Known rows, with every way that one mark hangs from another:
(z_527 z_463 (z_634 z_79)): [-0.95  1.81  0.77  0.88  0.15  0.69 -3.01 -1.10  2.69  3.15 -0.34 -0.53
  3.17 -0.30 -1.28  0.05 -0.10  0.61  1.96 -0.84]
(z_634 z_231 z_527 z_748 z_760): [-2.48  1.12 -2.41  3.51 -1.94  0.79 -2.04 -0.66 -1.10  0.87 -1.58 -0.26
  2.02 -4.18 -0.30 -4.01 -0.55  0.58  2.10 -0.72]
(z_760 (z_463 z_79 z_527) (z_634 z_231 z_748)): [-3.65  0.54 -3.89  0.42  3.01  0.42 -1.02  2.39  1.10  2.62 -0.59 -0.50
 -0.49 -1.21 -0.24 -0.59 -1.48 -1.22 -3.42 -1.05]
(z_634 z_527 (z_748 z_463) z_760): [-2.86  4.00  0.15  2.16 -3.12  1.87 -0.54 -0.80 -2.77 -0.27 -1.76 -0.54
  0.36 -2.24 -2.94 -4.08 -1.75 -1.59  1.91 -1.55]
(z_634 z_79 z_527 (z_748 z_463)): [-3.54  5.10  0.81  2.77 -0.38  2.69 -0.08 -1.72 -1.21  1.20 -0.29 -1.83
  0.85 -2.19 -5.21 -2.07 -2.47 -0.87  2.15  0.71]
(z_463 (z_79 (z_634 z_231 z_748))): [-2.18  1.57 -1.32  1.26  1.92 -0.45 -0.69  1.57 -0.29  5.06  0.20  1.41
  2.23  0.27  1.08 -0.97 -0.31  0.77  0.05 -1.01]
(z_231 (z_634 z_748)): [-2.00  2.01  0.80  0.41 -2.11 -0.73 -2.48  1.67 -0.08  3.58 -3.34  1.09
  0.69  0.72  0.75 -2.95 -1.90  0.50  2.52 -1.94]
(z_79 (z_463 (z_527 (z_634 z_748)) z_760)): [-0.31  1.13 -0.82  0.88 -0.57  0.84 -0.18  2.86 -0.40  1.58 -1.70 -1.12
 -1.06  1.72 -0.49 -1.22 -1.32 -1.18 -0.84 -1.69]
(z_79 (z_463 z_760)): [ 0.93  3.93 -1.85  0.51 -0.71  0.23 -3.36  2.55  2.29  1.42 -1.51 -1.17
  1.55  2.50  3.15 -5.70 -1.52 -1.47  1.31 -3.00]
(z_634 z_79 z_748 z_760): [-2.18  3.47 -1.76  1.98 -2.33  0.26 -1.15 -2.16 -1.06  3.12 -4.13  2.07
  3.37 -3.27 -1.74 -5.63 -2.94  0.43  3.45  0.95]
(z_748 (z_463 z_527)): [-1.95  2.43  1.20  1.04  0.19  0.76 -2.31  3.41  4.29 -0.44  0.04  0.19
 -0.56  1.32  1.66  0.15 -1.22 -1.46  0.16 -2.39]
(z_527 (z_463 z_760)): [-0.42  4.14 -1.56  0.25 -1.61  0.76 -4.25  1.47  2.75  1.71 -1.31 -1.54
  2.38  1.73  2.83 -4.41 -0.67 -1.69  0.63 -4.46]
(z_760 (z_634 z_79 z_231)): [-1.31 -1.01 -2.37  0.45  0.74 -1.11 -3.42  2.02  3.89  3.13 -0.36  0.25
  4.57 -1.50  1.70 -2.58 -0.68  0.35  2.39 -0.78]
(z_527 (z_463 z_79) z_634): [-1.05  2.28  0.32  0.45  1.37  0.02 -2.19  0.70  2.78  2.92 -0.66 -0.35
  2.41  1.17  0.47  1.38  0.65  0.61 -0.66 -2.85]
(z_760 (z_634 z_79)): [-1.30  0.56 -0.72 -0.31 -1.07 -1.28 -2.45  1.83  3.97  3.07 -2.81  1.74
  4.12 -0.45 -0.39 -2.43 -1.76 -0.55  1.80 -0.41]
(z_634 (z_527 (z_463 z_79)) z_760): [-1.84  3.38 -0.87  2.34 -0.60  1.23 -2.17 -1.11  1.32  0.29  0.41 -1.16
  3.01 -1.94 -2.12 -0.46  0.04 -0.56 -2.02 -3.23]
(z_231 (z_634 (z_527 (z_463 z_79 z_760)) z_748)): [-2.40  3.50 -0.70  1.26 -0.84  1.24 -1.11  0.32 -2.64  2.09  1.45 -4.29
  1.09  0.37 -3.48 -0.81 -0.80 -1.21 -3.17 -4.47]
(z_748 (z_463 z_79 z_527 (z_760 (z_634 z_231)))): [-1.71 -0.70 -3.19 -0.21  2.20 -0.78 -1.17  5.99  2.50 -0.34  3.89 -2.75
  1.52  1.30  2.49 -0.27 -0.32 -2.62 -3.59 -4.92]
(z_760 z_634): [-1.04  0.03 -0.46 -0.77 -1.87 -1.71 -3.00  3.72  4.47  2.46 -4.30  2.35
  2.73  1.01  2.03 -2.54 -0.94 -1.01  1.64 -2.41]
(z_634 z_527): [-1.47  1.99  0.67  2.51 -1.53  0.16 -2.55  1.74  4.46  0.34 -2.49  0.36
  1.52 -0.59 -0.01 -1.12 -0.41 -0.21  0.85 -1.12]
(z_760 z_463 (z_634 z_527)): [-1.85  0.86 -0.89  0.13 -1.44 -0.04 -2.56  2.07  3.31  0.46 -2.38 -0.51
  0.45 -0.26 -1.72 -2.57 -0.88 -2.65 -1.28 -1.14]

Rows:
[-1.82  2.50 -0.67  1.01 -1.83  1.28 -1.43 -3.29 -2.64  3.77 -2.02  0.10
  3.14 -2.64 -3.54 -2.54 -1.24  0.41  2.64 -0.33] | (z_527 z_463 (z_634 z_79 z_748 z_760))
[-2.66  3.65  1.26  0.48 -0.58  0.97 -1.46 -0.58 -2.35  2.99  0.57 -1.31
  0.96 -0.13 -2.51 -2.98 -2.73 -0.34  3.11 -0.84] | (z_231 (z_634 z_79 (z_748 z_463)))
[-0.63  3.50  0.06  2.84  0.98  1.90 -2.28 -0.76  2.45  1.31  0.58 -1.77
  2.10 -0.83 -3.01 -1.06 -1.43 -0.02  1.34  0.75] | (z_634 (z_79 z_463) z_527)
[-2.30 -1.19 -3.93  0.80  0.01 -0.16 -0.85  3.14  0.88  2.51 -0.29 -1.13
  2.49 -1.89 -0.34 -2.48 -1.84 -1.19 -0.73 -0.99] | (z_463 z_527 (z_760 (z_634 z_79 z_231 z_748)))
[-1.38  1.61 -1.83  1.34 -1.34  0.23 -2.97  1.17  3.45 -0.65 -1.83  1.28
 -0.39 -1.18  1.40 -3.67 -1.72 -1.83 -1.49 -0.87] | (z_634 (z_760 (z_463 z_527)))
[-1.39  2.79 -1.53  2.20 -2.32  0.63 -2.82 -0.55  1.82 -0.97 -1.72 -0.35
  0.70 -2.16 -0.97 -5.00 -1.11 -1.91 -0.45 -0.70] | (z_634 z_527 (z_760 z_463))
[-1.00  1.30 -1.15  1.64  1.55  0.01 -0.46  3.44  0.24 -0.09  6.78 -3.74
  1.89  1.47  0.05 -0.96  0.94 -2.23 -3.03 -3.60] | (z_748 (z_463 (z_79 (z_634 z_231 z_527)) z_760))
[-1.40  0.22 -1.82  1.01 -1.70 -0.61 -1.97  0.85 -1.76  3.70 -0.84  2.34
  2.60 -1.17  1.53 -4.27 -0.44  0.06  2.58 -1.16] | (z_79 (z_634 z_231 z_748 z_760))
[-2.85 -0.60 -1.88  1.42 -1.02  0.31 -1.82  1.96  0.47  2.35 -2.43 -0.38
  1.68 -2.20 -1.02 -1.78 -0.34 -0.17  1.25 -1.38] | (z_760 (z_634 z_231 z_527 z_748))
[-0.31 -0.29 -0.34  1.44 -2.08 -1.62 -1.72 -0.40  1.99  1.76 -2.00  1.76
  4.22 -2.14 -0.36 -2.93 -0.74  0.79  2.43  0.47] | (z_527 (z_634 z_79 z_760))
[-1.64 -0.34 -2.44  2.24 -0.84 -0.40 -1.33 -1.86 -1.87  3.21 -1.14  0.58
  3.60 -4.15 -0.44 -3.94 -0.75  1.85  3.67  0.91] | (z_527 (z_634 z_79 z_231 z_748 z_760))
[-2.40  3.27  0.56  1.46  2.30  0.51 -0.90  3.22  3.95 -0.10  1.50 -0.13
 -0.01  1.25  0.98  1.44 -1.20 -1.02 -2.12 -2.46] | (z_748 (z_463 z_79 z_527))
[-3.70  1.52 -3.68  1.25  1.86  0.84 -0.96  0.56 -0.68  2.25 -0.46 -2.07
  0.54 -2.34 -2.65 -2.01 -0.87 -1.11 -2.39 -0.72] | (z_760 (z_463 z_79) (z_634 z_231 z_527 z_748))
[-0.70  0.18 -2.94 -1.05 -0.55 -0.94 -3.38  4.86  1.50  0.55  1.51 -2.29
  2.35  1.46  4.11 -5.24 -0.35 -2.62  1.20 -4.99] | (z_748 (z_463 (z_760 (z_634 z_231))))
[-2.99  3.58 -2.66 -0.97  0.43 -0.05 -0.68  1.08 -0.19  3.92 -4.51  0.75
  0.54 -0.06 -1.67 -4.05 -2.58 -1.78 -1.41 -0.95] | (z_760 (z_463 z_79) (z_634 z_748))
[-3.16  1.74 -2.17  2.71  0.72  1.94 -1.17 -0.78 -1.65  0.66  2.24 -1.14
  1.19 -3.79 -0.94 -2.54 -2.10 -0.33  1.73 -0.10] | (z_634 z_79 z_231 (z_748 (z_463 z_527)) z_760)
[ 0.50  2.18 -1.40  1.10  0.04  0.66 -2.54  4.00  3.63  0.13 -0.27 -1.24
 -0.03  2.44  2.35 -2.44 -1.47 -1.87 -1.19 -2.88] | (z_79 (z_463 z_527 z_760))
[-0.19 -1.18 -3.81 -0.49 -1.17 -1.97 -3.68  4.72  3.39  1.75 -1.07 -0.60
  3.56  0.67  4.82 -5.10 -0.22 -1.43  0.88 -3.95] | (z_463 (z_760 (z_634 z_231)))
[-1.30  0.20 -2.37  3.97 -0.51  0.07 -2.80 -1.23  2.12  0.06  1.60 -0.99
  4.33 -4.72 -0.63 -3.19 -0.28  0.88  1.62  0.32] | (z_634 z_79 z_231 z_527 z_760)
[-2.59  1.30 -1.19  1.26 -1.39  0.72 -1.40 -1.24 -1.78  1.57  0.03 -0.47
 -0.34 -2.64 -3.29 -3.37 -3.20 -1.10 -1.07  0.77] | (z_231 (z_634 z_79 z_748 (z_760 (z_463 z_527))))
[-1.24  3.52 -3.46  3.48  1.23  2.59 -1.61 -1.18 -1.96  1.86  1.90 -4.71
  1.97 -2.23 -2.42 -4.51 -1.65 -0.34  1.31  0.02] | (z_634 (z_79 (z_463 z_760)) z_231 z_527 z_748)
[ 0.00 -1.29 -0.26  1.11 -1.56 -1.63 -1.33  4.92  4.70  0.06 -1.34  0.16
  0.73  1.48  2.29 -0.26  0.10 -1.13 -1.83 -2.52] | (z_463 (z_527 z_634) z_760)
[-3.30  4.78  1.08  2.07 -1.45  2.33 -0.81  0.20 -0.93  0.54 -1.77 -1.32
 -0.57 -0.71 -2.82 -2.13 -1.71 -1.25  1.89 -1.31] | (z_634 z_527 (z_748 z_463))
[-1.11  3.20  0.80 -0.16  1.27  0.38 -2.26  1.32  2.33  4.12  1.17  0.78
  2.62  2.67  0.03  1.01  0.17 -0.78 -1.63 -3.04] | (z_527 (z_463 (z_79 z_634)))
[-0.41  0.12 -0.11  0.92 -2.56 -1.79 -3.08  0.04  1.18  1.88 -0.10  0.96
  3.90 -1.49  0.17 -3.94 -1.61  0.51  2.09 -1.00] | (z_231 (z_634 z_79 z_760))
